Each row comes from the steps of one path. Every step used is in the known rows, and no mark comes twice. Write the path behind each row, first mark first.
Known rows:
fega-rases-fusemu-nade: [ 14  -7 -17  10  32 -12  29 -40 -21  -3 -48 -44   7  -8 -27   0   5]
nade-rases-fusemu: [ 13   1 -12   0  36  -5  22   2 -19   2 -58  15  15  10  34  -8  11]
fibo-ratob: [ 14 -16 -23  -8  18 -24  36  20  -9  -9 -43  35  15  21  48  -5   5]
fibo-ratob-fega-rases-fusemu-nade: [ 14  -7 -18   7  26 -17  32 -33 -11  -1 -53 -41   5  -7 -17  -1   8]
ratob-fega-rases-fusemu: [ 13   4 -10  12  36 -22  23 -14   3  -6 -61   5  17  13   0  -5  17]
rases-fusemu-nade-ratob-fega: [ 13  -5 -31   7  36 -26  37 -16 -19   7 -41  21  14 -13   2  -6  21]
ratob-fega-nade-rases: [  8  -6 -13   8  23 -16  26  20 -32  15 -25  45  10 -46  29  -3  20]
nade-rases-ratob: [ 19  -6  -4   7  24 -16  29   4 -20 -12 -37  78  10 -34  57 -13  -2]
nade-ratob: [ 14 -14 -36  -8  40 -15  37   6 -22  -4 -19  45  26  10  37  -6   1]
nade-rases: [ 12  -9 -10  -2  40 -11  25  21 -29   1 -36  56  17 -31  52  -4  14]
rases-fusemu-fega-nade: [ 12  -4 -16  32  13 -20  30 -12 -22  18 -27 -12  17  19 -15   0  25]
ratob-fega-rases: [ 13  -6  -6  14  39 -34  26  -1   3 -11 -41  42  18 -27   4   1  23]
ratob-fega-nade: [  3  -5 -21  26   6 -34  29  -1 -35  17 -24  28   9 -27 -20  -2  23]
nade-ratob-fega-rases-fusemu: [ 15   1 -16   6  39 -18  25 -12   7  -6 -52   6  19  19   7  -5  12]
fega-nade-rases: [  9 -10 -14   3  21  -8  25  21 -35  11 -19  37  13 -39  34  -3  11]
fibo-fusemu-fega-rases: [ 26  -9   1  21  44 -26  26 -10  13  -5 -48  15  23  28  23   4  24]
fibo-fusemu-nade: [ 16 -11 -19  12  25 -21  31 -33 -38  11 -60 -21   2   8  -7  -4   7]
fibo-fusemu: [ 18  -6 -14  11  27 -26  25  -3 -25   9 -72  34  11  44  36  -9   8]
fusemu-ratob-fega: [ 11  -4 -21  18  37 -40  30 -19 -29   4 -30  50   7 -26  15   1  32]

Write each row's path:
[ 12   0 -12  23  23 -43  33  -8 -18  -4 -49  79   8 -29  15 -11  22]
rases-ratob-fega
[ 10  -6 -30   7  37 -33  36   3 -17   4 -38  61  19 -11  22  -7  26]
nade-ratob-fega
[ 16  -9 -15   5  42 -28  29   0   8 -11 -30  44  22 -19  15   0  16]
nade-ratob-fega-rases
[ 14  -2 -19  18  34 -38  28 -21 -25  10 -46  45   3   0  26  -1  29]
fibo-fusemu-ratob-fega
[ 19  -9  -7   7  23 -15  31 -12 -26  -9 -34  51   4 -46  40 -11  -5]
fusemu-nade-rases-ratob
[ 14  -9  -9  12  27  -9  27  16 -26  15 -19  27  16 -25  36   1  23]
fusemu-fega-nade-rases
[ 11   1 -16   1  19  -7  25   8 -13  11 -49   4  10   7  31  -9  12]
fibo-ratob-fega-nade-rases-fusemu
[ 10  -7 -15   7  24 -13  25  10 -34  15 -15  39   7 -48  35   1  19]
fusemu-ratob-fega-nade-rases
[ 11  -6 -22  11  28 -14  32 -41 -35   4 -51 -39   5  -2 -26  -3   7]
rases-fusemu-nade
[ 11 -16 -39  -1  21 -12  35   4 -28   7  -3  26  22   5  16  -5  -2]
fega-nade-ratob
[ 20  -7  -4  19  15 -16  29  -1 -18  -1 -24  60   9 -30  43 -10   5]
fusemu-fega-nade-rases-ratob
[ 20  -8  -2  14  23 -27  28 -13  -2 -23 -34  62  13 -22  25  -8  -5]
fega-rases-ratob
[ 20 -14 -33   7  25 -13  37   0 -17  15 -14  14  24  32  26  -3   8]
fibo-fusemu-fega-nade-ratob
[  7  -3 -18  29   0 -33  31  -7 -30  12 -22  42   5 -32 -12  -6  15]
rases-ratob-fega-nade
[ 16 -13 -39  -6  38  -5  38 -22 -23   2 -28 -13  18  11   9  -6  -2]
rases-fusemu-nade-ratob
[ 11   1 -21  18  37 -33  28 -25 -22   5 -40  34   6  -8  13   0  30]
rases-fusemu-ratob-fega
[ 18   0  -8  18  25 -32  31  -9 -19   5 -57  61   2 -33  31 -12  18]
fibo-fusemu-nade-rases-ratob-fega
[ 21  -1 -10  28  42 -22  32 -17  -6   6 -56   2  24  46  16  -1  38]
rases-fusemu-fega
[ 10   1 -14   4  24  -3  22   2 -23  10 -45   1  13   6  20  -7   8]
fega-nade-rases-fusemu
[ 18 -14 -35  -8  40  -4  37 -23 -13  -2 -25 -17  19   8   7  -4  -5]
fega-rases-fusemu-nade-ratob
